What can hang from each mark
K: W
L: P
W: D K L
P: E
U: W
J: D
X: D U
E: W
C: D
D: J P T

Known rows, with every way that one mark hangs from another
W(K L(P(E))): [ 0.29 -0.10  2.94 -1.27 -1.90 -2.58  0.40 -1.20 -1.12 -0.43  0.96 -1.03
  0.65  1.48 -0.93  0.77  0.28 -2.15  0.80  0.51  0.52 -0.82]
E(W(D)): [-0.01  0.54 -3.50  0.49  1.30  2.21 -0.40 -1.45  0.49  1.18 -0.89  1.88
  1.66 -0.64  2.24 -1.00 -2.31  0.52  2.32 -0.02 -0.48  0.49]
P(E(W(D(T) L))): [ 2.86 -0.65 -0.14  1.27  2.08  0.87  0.66 -0.48  2.40  1.28  0.78 -2.10
  0.32 -0.43 -0.29 -0.12 -0.12  0.61 -1.18  0.86  0.38 -0.59]
E(W(K L)): [ 0.27 -0.06  0.46 -0.79  0.69  0.55 -0.10 -1.01  0.41 -0.59 -1.19 -1.00
  1.73  1.71  0.60  0.46 -2.69  0.43  2.07  4.42 -0.12  0.41]
K(W(D)): [ 0.27  0.31 -1.85 -0.06 -0.13  0.25 -2.91 -0.16 -0.58 -0.88 -1.80  1.35
  2.27 -1.14  2.68 -1.05 -0.53 -0.61 -0.20 -1.82  0.36  0.68]
U(W(D(J) K)): [-2.67  0.02 -0.93  1.63 -0.73  0.11  0.44 -1.15  0.81 -0.42 -0.82  2.49
 -0.11 -0.36  0.67 -2.16 -1.14  3.09 -0.24 -1.66 -0.80 -1.06]
C(D(P(E) T)): [ 0.91  0.33  1.43  0.64  1.75  0.22 -1.34  3.55  2.45  0.89  0.35 -1.85
 -3.23 -2.04  0.14  2.68  3.54 -4.13 -3.94 -1.12 -1.80  0.16]
K(W(L(P(E)))): [ 0.78 -0.54  2.69 -1.03 -0.77 -4.89 -1.83 -0.78 -3.16 -2.45  0.55 -0.69
  1.33 -0.57  0.16 -0.80  0.71 -2.78 -1.85 -1.01  2.31  1.38]
C(D(J P)): [-2.18 -0.01 -0.21 -0.10  0.64  0.35 -0.63  2.64 -1.33  0.81  0.11  1.68
 -2.35 -1.10  1.48  0.60  1.77 -1.15 -2.23  0.23 -0.79  2.22]
L(P): [-1.08 -0.49 -0.55 -1.15 -0.62 -1.35 -0.69 -1.64 -2.10 -0.49 -1.29  2.21
  0.66 -0.51  1.72 -0.14 -0.57 -1.97  2.52 -0.77  1.25  1.76]
J(D(P(E) T)): [ 3.21  0.27  1.09  0.69  2.16  1.34 -1.72  1.29  2.54  0.16 -0.20 -2.88
 -1.12 -1.13 -1.29  0.67  2.40 -0.39 -0.81 -2.20  0.27 -0.05]
E(W(D K L)): [ 0.62  0.12 -1.59 -0.66  0.03  2.53  0.25 -1.33  0.83  1.06 -0.14 -0.89
  2.44  1.69  0.89 -0.12 -2.23  1.63  2.18  2.63 -0.71 -1.14]
W(D(T) K L): [ 1.90 -1.30  0.10 -0.59 -0.65  2.71 -0.15 -0.03  2.89  1.06 -1.06 -2.40
  0.99  1.43  0.30  1.26  0.53  1.45  0.46  2.01 -0.22 -1.78]
X(D(J) U(W(K))): [-3.07  1.15 -1.07  2.47 -1.38  0.36 -1.27  3.03 -1.13 -3.37 -0.62  2.58
 -1.36  1.76 -2.83  0.52 -2.52  1.02 -2.87 -0.34  1.49 -0.47]
E(W(D(P T))): [ 1.48  0.35 -2.80 -0.24  2.27  3.44  0.31  0.36  2.67  1.71 -0.65 -1.58
 -0.45 -2.05  1.09  0.61  1.08  0.76  1.30 -0.60 -2.31 -0.75]
W(D(J P) K): [-1.09  0.95 -0.85 -0.79 -1.53  2.20  1.28  0.71  0.88  1.75  0.00  0.67
 -0.52  0.00  0.37  0.02  1.52  1.68  1.37 -1.00 -2.81 -1.42]
L(P(E)): [-0.38  0.34  1.06 -0.07 -0.54 -2.98 -0.14 -1.21 -1.51 -0.34  0.03  1.72
 -0.06 -0.92  0.43 -0.02  0.14 -3.32  0.91 -2.24  0.79  1.00]
K(W): [-0.04  0.26  0.19 -0.22  0.55 -1.67 -3.36  0.19 -1.00 -2.44 -2.89  1.18
  1.69 -1.12  2.35 -0.41 -0.95 -1.91 -0.41  0.10  1.03  2.27]
E(W(D K)): [-0.57  1.56 -3.14  0.00  0.17  3.08  0.28 -1.09  1.75  1.22 -1.02  0.95
  1.61  0.53  1.35 -0.11 -2.29  1.00  3.52  0.49 -2.66 -1.19]
J(D): [ 0.99 -0.25 -1.10  0.44  1.21  1.69 -2.95 -0.90 -0.42 -0.48 -1.86  0.96
  1.72  0.76  1.22 -1.11 -1.82  0.77  1.88 -0.23  2.54  1.81]
L(P(E(W(D(J))))): [-1.90  1.44 -2.42  1.04  0.21 -1.03  2.78 -1.64 -1.65  1.56  2.18  3.38
 -0.80 -1.34 -0.23 -2.64 -0.43  1.23  1.33 -3.14 -1.05  0.63]
X(D(P)): [-0.25 -0.51 -0.93 -0.59 -0.19  1.50 -2.71  1.48 -1.57 -0.29 -0.65 -0.03
  0.22 -0.09  0.26  2.12  0.14 -3.58 -0.64 -0.26  0.34  1.28]
L(P(E(W(D(J) K)))): [-2.47  2.50 -2.11  0.56 -0.91 -0.24  3.41 -1.23 -0.39  1.56  2.11  2.44
 -0.86 -0.12 -1.29 -1.83 -0.42  1.65  2.48 -2.61 -3.24 -1.04]
E(W(L)): [ 0.87 -1.15  0.17 -0.37  1.80 -0.26 -0.82 -1.44 -0.99 -0.63 -1.14 -0.21
  1.78  0.61  1.60 -0.40 -2.67  0.01  0.93  3.88  2.15  2.06]

Rows
[ 0.68 -1.22 -0.57 -1.74 -1.71  1.59  0.76 -1.00  0.96  1.10  0.11 -1.91
  0.72  1.24 -0.18  0.80  1.41  1.34  1.84  0.39 -0.35 -1.75] : W(D(T) K L(P))
[-0.52  0.12 -2.31 -1.89 -1.04  1.36  1.07 -2.30 -1.26  1.11  0.97 -0.37
  2.18  1.52  0.38 -0.65 -1.43  1.67  3.61  0.88 -0.79 -1.22] : E(W(D K L(P)))
[ 0.65  1.26  0.51  2.14  0.01  0.94 -0.04  5.88  0.64 -1.04  1.27 -0.41
 -3.91 -0.04 -4.32  2.80  2.17 -1.54 -4.57 -1.51  0.60 -0.16] : X(D(J P(E) T) U)
[-2.01  0.12 -2.04 -1.22 -1.14  0.75  2.85 -1.98 -1.99  1.26  1.66  1.01
  0.74  1.46 -0.29 -1.94 -1.05  3.89  2.89  1.03 -0.93 -0.23] : E(W(D(J) K L(P)))
[ 1.56 -0.60  2.56  0.65  2.49 -1.33  2.20  1.13  1.22  0.20  1.11 -2.48
 -2.49 -1.22 -1.67 -0.03  1.90  1.08 -2.43  1.94 -0.25  1.19] : D(J P(E(W(L))) T)
[ 1.06  0.74  2.03  0.28  0.63 -0.94  0.37 -0.73  1.05 -0.37  0.19 -1.44
  1.13  1.33 -0.70  0.61 -2.00 -1.00  0.42  2.96 -0.54 -0.35] : P(E(W(K L)))
[ 2.30  0.19  2.07 -0.98 -1.59  0.83  0.02  0.40  1.48  1.71  1.79 -3.18
  0.97  0.82 -0.58  1.42  2.03 -1.27 -0.68 -0.37 -1.19 -3.27] : W(D(P(E)) K L)
[ 0.59 -1.48  0.89  0.39 -0.64 -1.38  2.45 -0.54 -0.44  1.38  2.20 -0.07
 -1.46 -0.40 -1.26 -1.25  2.46  1.73 -1.58 -1.63  1.25  0.09] : W(D(J T) L(P(E)))
[-0.69  1.23 -0.56  0.20  0.92 -2.34  0.62 -1.68 -1.39 -0.24  0.42  1.70
 -0.05 -1.21  0.12 -0.62 -1.25 -2.34  1.87 -1.41 -0.37  1.28] : L(P(E(W)))
[ 1.63 -0.34  1.82  0.68  1.78 -1.77 -0.26 -1.11 -0.30 -0.46  0.30 -0.64
  1.13  0.20  0.28 -0.28 -2.00 -1.44 -0.66  2.45  1.66  1.34] : P(E(W(L)))
[-0.78 -1.21 -0.38 -1.16 -1.77  0.87  2.43 -0.66  0.20  1.23  0.67 -0.40
 -0.72  1.25 -0.94 -0.58  1.79  3.62  1.13  0.32 -0.50 -0.71] : W(D(J T) K L(P))
[-0.71 -0.97  3.30 -0.10 -1.22 -4.40 -0.23 -2.19 -1.13 -2.12  0.89 -1.05
  0.40  0.20 -1.01 -0.59 -0.30 -1.30 -1.24 -0.98  1.28 -1.38] : U(W(K L(P(E))))
[-2.05  1.67 -2.95  0.64  0.17  2.43  1.93 -0.70  0.95  1.30 -0.48  2.55
  0.34  0.53  0.56 -1.51 -1.92  3.27  2.74  0.59 -2.74 -0.15] : E(W(D(J) K))
[-0.47 -0.84  0.23 -0.25 -1.65  1.25  1.06 -0.56 -0.05  1.10  0.12  0.62
  0.96  2.05  0.35 -0.86 -0.39  2.94  0.54  1.93  0.20 -0.48] : W(D(J) K L)
[-0.55 -2.51 -0.61 -0.53 -0.82 -1.89 -0.99 -3.26 -2.61 -0.63  0.68  0.36
  1.87 -0.61  1.52 -2.17 -0.55  1.00 -0.62 -1.89  3.26 -0.52] : U(W(D L(P)))
[-0.18 -0.73 -0.72 -2.24 -2.61  0.82  0.26 -1.91 -1.30  1.01  0.72 -0.43
  2.15  1.76  0.58  0.04  0.05  0.57  2.57  0.06  0.31 -1.62] : W(D K L(P))
[ 2.01  1.26  0.67  0.09 -0.50  2.11  0.63  1.69  4.60  1.86  0.25 -2.91
 -1.31 -0.97 -0.98  2.21  3.22 -1.27 -0.19 -2.31 -3.78 -3.43] : W(D(P(E) T) K)
[ 0.84 -0.03  2.62  1.05  1.20 -1.30  1.31  1.98  2.03  0.35 -0.10 -0.62
 -3.32 -2.10 -1.08  0.75  3.15 -0.71 -2.29 -1.00 -1.06  0.89] : D(J P(E) T)
[-1.67  0.77 -1.73  1.86 -0.92  1.39 -1.27  3.64 -2.36 -1.75 -0.40  3.53
 -1.02  1.81 -1.87  1.16 -2.00 -0.36 -1.94  0.55  2.82  1.85] : X(D(J) U)
[-0.08  0.44  2.49  0.63  0.23 -2.01  0.74  1.04 -0.24  0.25  0.33  0.90
 -1.95 -1.50 -0.32 -0.05  1.82 -1.55 -1.51 -1.19 -0.44  1.09] : D(J P(E))
[ 0.10 -0.83  1.04 -0.03  1.18  0.20  0.74  1.58  1.37  0.17 -1.58 -0.06
 -2.57 -1.76  0.19  0.55  2.48  0.71 -0.64  0.52 -0.63  1.68] : D(J P T)
[ 1.04 -0.11 -1.94  2.28  0.72  1.53 -1.62  1.66  2.63 -1.65 -1.48  0.36
 -0.51 -1.05 -0.08  0.12 -0.63  1.56 -2.47 -2.11  2.26 -2.05] : X(U(W(D(T))))
[ 0.16  0.93  2.81 -0.21  0.48 -1.19  2.29  0.60  0.28  0.24  1.53 -1.86
 -1.12  0.54 -1.92  0.13  0.48  0.77 -0.61  2.29 -1.80 -0.23] : D(J P(E(W(K L))))
[-0.29 -1.73  2.43  0.05 -0.26 -1.76 -1.65 -1.58  0.28 -2.27 -1.66 -1.05
  1.45  0.87  0.68 -0.26 -1.90  0.26 -0.90  2.20  1.86 -0.48] : U(W(K L))
[-0.48  0.23 -1.05  1.11 -0.16  0.57 -3.53  3.20 -1.56 -3.07 -0.28 -0.01
 -0.60 -0.27 -1.60  1.91 -0.95 -2.34 -3.57 -1.76  2.60 -0.75] : X(D(P) U(W))
[-0.79 -0.06 -0.30 -2.09 -0.39 -0.62  0.77 -2.16 -1.61 -0.54 -0.13 -0.54
  1.48  1.54  0.11  0.06 -1.88  0.36  3.46  2.75 -0.23  0.37] : E(W(K L(P)))
[-0.55  0.37  1.59  1.33  1.59 -0.46  0.48  3.96  1.63  1.05  1.00 -0.47
 -4.60 -2.05 -0.64  1.44  3.89 -1.84 -4.57 -1.02 -1.91  1.17] : C(D(J P(E) T))
[ 0.03 -1.28  1.12 -2.13 -0.80 -3.41 -2.35 -1.16 -3.98 -2.51 -0.86 -0.16
  2.01 -0.17  1.52 -0.99 -0.04 -1.31 -0.32  0.42  2.70  2.19] : K(W(L(P)))
